Each row was made from one small tree. Brackets hold a mark, then the marks that hang from it, in the order of their numbers. Every link used is in the known rows. Write each row's tree.
Known rows:
(q823 q60 (q682 (q42 (q503 q266 q740)))): [ 23   7 -16  10 -37   2  -1   6 -29  -4  10   5  -7   2  16  -9   6   3
  11  39   7]
(q997 (q42 q682) q458): [-20 -19  22  34  56 -31  -2 -14  50   3   0 -10  17  -7 -31   3  -7  10
 -15 -36 -28]
(q42 (q503 (q266 (q682 (q823 q60))) q740)): [  7  13 -15 -19 -18  18  -9   1 -15  -1   1   0 -28   3  18   0   1 -11
   1  24  30]
(q266 q503): [-16   3  26   3  -9 -12  11   4  22  28   1 -25  18   1 -23  -4  -4  -6
   1 -10 -21]
(q266 (q503 q42 q740) (q682 (q823 q60))): [ 22  13   4 -34 -40  22  -3  12 -18   5  -5   3 -15   0  32  -3  -7  -9
   8   1  25]
(q997 (q42 (q503 q266 q740) (q682 q823)) q458): [-10  -3 -16   5  45 -13 -11 -16  20 -27  -7  12 -20  -8  -7   6  -8   9
  -4  -6   8]
(q503 (q42 (q682 (q823 q60))) q266 q740): [-13  10 -13 -13  -7  15   3   2 -21 -17  -6  11  -5  -5  29   0   0   9
  -7 -12   3]
(q266 (q503 q42) q682): [ -7 -10  23 -15  -8   1  24   5   1  25   0  -4  15   2   6  -4 -15  -7
   5  -7  -3]
(q266 (q503 q42 q740)): [ -6  24  10 -17 -17   1  28  10   4   2  -6  -2  16  -6  11  -3 -16  -3
   6  -5 -16]
(q997 (q42 q503 (q682 (q823 q60))) q458): [ 24 -13  12  19  49 -20 -36 -12  26 -11   0  -2 -20  -1 -26   1   9   8
  -3 -14  -1]
(q266 (q503 q740) q682): [ -1  15   5 -15 -23   2  16   2  12  18  -5 -11   0   0   7   2 -13 -15
   3   2  10]
(q682 q823): [-21  -8  20  15   4  -5  -8   5  19  17  13 -18  28   3 -30   1   8  -1
  -1 -29 -22]
(q740 (q503 (q42 (q682 (q823 q60))) q266)): [-13  -6  -4 -12 -19  15   7   5 -21  -8 -10   1   3   0   8  -2   2  12
 -15   2 -20]
(q823 q60 q682): [  4 -10  24  25 -24  -5  -5   6   0  25  17 -27  27   2 -21 -13  12   2
  -8 -14 -34]
(q997 (q42 (q503 q266 q740) q682) q458): [-16   5 -12  13  50 -21   8 -19  30 -23  -9   7 -13 -11  -7   5 -15   8
 -10   3  -4]
(q42 (q503 q266 q740) (q682 (q823 q60))): [  6  14 -22  -8   1   7 -12  -6 -15 -18  -7   5 -25   0  10   3  10   1
  -2  10  17]
(q266 q503 (q682 q42 (q823 q60))): [ 25 -13  13 -10 -38   7 -27  11 -10  28   4  -5 -17  11   9  -2   8  -8
  18  13  38]
(q42 (q503 (q266 (q682 q823)) q740)): [ -7   3 -18 -15  -4  13   4  -2  -9  -2   3   6 -13   3   8   4  -4 -10
   4  15  22]
(q997 q42): [-19 -11  26  25  22 -18   1   0  38  15   3 -22  34  -5 -32  -3  -6   2
 -13 -38 -32]
(q682 (q42 q503) (q823 q60)): [ 30  -3   9  13  -3  -4 -29   9  -5   3  13   1  -4   9 -13  -1  19  -1
  19  18  12]
(q823 q60 (q682 (q42 q503))): [ 42 -14   9  27 -19 -10 -13   6 -16  12  18  -3  10   8 -13 -10  18   2
  14  22  -7]

Which tree is each row?
[-24  21  -9   1   5  -3  21  -2   5  -4   0  -5   5  -4  -3   0  -8  -6
  -1  16 -15]
(q42 (q503 q266 q740))
[ 10  15 -11   9  26 -13  13 -10  12 -15  -5   7   7  -2 -10   8   4  -5
   0  -2  -9]
(q42 (q503 q740) q682)
[-43 -17  13  -2   6   6  31   1  -3  19   6  -1  21  -1  12  -4 -17   0
  -8  -6 -10]
(q503 q42 (q266 q682))
[-38  -5   4  -3 -22   7  28   2   8  22  -1 -18  16   3  -9   0 -12  -6
 -18  14 -22]
(q740 (q503 (q266 q682)))
[ 46   9 -12  -5 -18  10 -23   7 -15  -7   8  15 -22   8  16   4  10 -10
  20  28  41]
(q266 (q682 (q42 (q503 q740)) (q823 q60)))
[  5 -11  13   6  11   2 -10   3  -7   0   2   3  11   1   1  -1  11   9
  -4 -30 -10]
(q503 (q42 (q682 (q823 q60))))
[ 25  -6   4   9  19  -6 -24  -5  -1  -2   1  -2  -8   6 -20   2  22  -1
   2  -7   3]
(q42 q503 (q682 (q823 q60)))
[ 18 -27   0  15  43 -16 -19 -12  18 -10  -4   4   6   0 -31   5  10   5
  -2 -32  -2]
(q997 (q42 q503 (q682 q823)))
[ -1  13   6 -24 -22   8  29   6  -2   9  -5   5   6  -3  24  -1 -20 -11
   6  -1   5]
(q266 (q503 q42 q740) q682)
[-19 -26   0  15  56 -20 -16 -18  24 -10  -1   4 -13  -3 -24   3  -4  12
  -5 -11   0]
(q997 (q42 (q503 q266) (q682 q823)) q458)
[ 14  -3   6  -5 -14   8   0   7 -10  -8  -7   1  11   1  -4   0   8   8
 -11  -9 -26]
(q740 (q503 (q42 (q682 (q823 q60)))))
[ 14  18 -17  -4 -21   8 -16   8 -19 -11   5   9 -20   3  16   0   7   0
  15  34  24]
(q682 (q42 (q503 q266 q740)) (q823 q60))
[-37   8 -11  -2  13   2  35  -4  -5 -13  -8  12  17  -9  22   3 -13   8
 -10 -12 -15]
(q503 (q42 q682) q266 q740)
[ -6   1 -13  -6  14   0  14  -8  11  -5  -7   2  -7  -5   6   1 -18  -7
  -9   6  11]
(q997 (q42 (q503 (q266 q682) q740)))
[ -8   4 -25  -5  15   2   3 -10  -9 -18  -5  12  -9   0   2   8   5   1
   1   0   9]
(q42 (q503 q266 q740) (q682 q823))
[ 40  21  -8   3 -16   2 -23  11  -9 -15   7   8 -12   4   5   2  13  -3
  21  24  19]
(q682 (q42 (q503 q740)) (q823 q60))
[-31  -8  17  20  47 -25   4 -10  37   3   4 -13   2  -6 -28  -4 -16   6
  -8   5 -22]
(q997 (q42 (q503 q266)) q458)
[-15  11 -20   2  20  -7  21 -12   2 -15  -8   7  -1  -4   2   6  -3  -1
  -5  10  -2]
(q42 (q503 q266 q740) q682)
[ -5   3  -6  -2  11   4   8   0  -4 -18  -2  17  19  -5   9   7   1   6
   0 -32  -8]
(q503 (q42 (q682 q823)) q740)
[  7  -2 -20  14 -23  -2  13   3 -22  -5  11  12   9   2   6  -5   1   3
  13  31   1]
(q823 (q682 (q42 (q503 q266 q740))))
[ -1  -9   2  -9  -6  12 -15  -1 -12  15   6  -8 -20   8   1  -4   6  -8
   0  18  20]
(q42 (q503 (q266 (q682 (q823 q60)))))
[ 23  16  -3 -23 -21  11  -5   5 -17 -10 -14   9 -12  -4  25   0   2   2
   6 -12  13]
(q266 (q503 (q42 (q682 (q823 q60))) q740))
[-14  -6   4 -22 -37  25   9  13 -22   9  -2  -4   0   3  17  -5  -7   0
 -13  14  -7]
(q740 (q503 q42 (q266 (q682 (q823 q60)))))
[  2  -9  12  13   7  -3 -21  -2   7   9   3 -12   6   4 -16   1  19   3
  -7 -27  -6]
(q42 (q682 (q823 q60)))
[  8   6  -6 -21  -7   5   8   2 -10 -10 -12  15   4  -4  14   5  -4   3
   9 -21   5]
(q266 (q503 (q42 (q682 q823)) q740))
[ -4 -12  -3  -7 -48  19 -10  13 -18  15   3  -5 -10   9  11  -1   2  -1
  -2  32  15]
(q740 (q503 (q266 (q682 q42 (q823 q60)))))
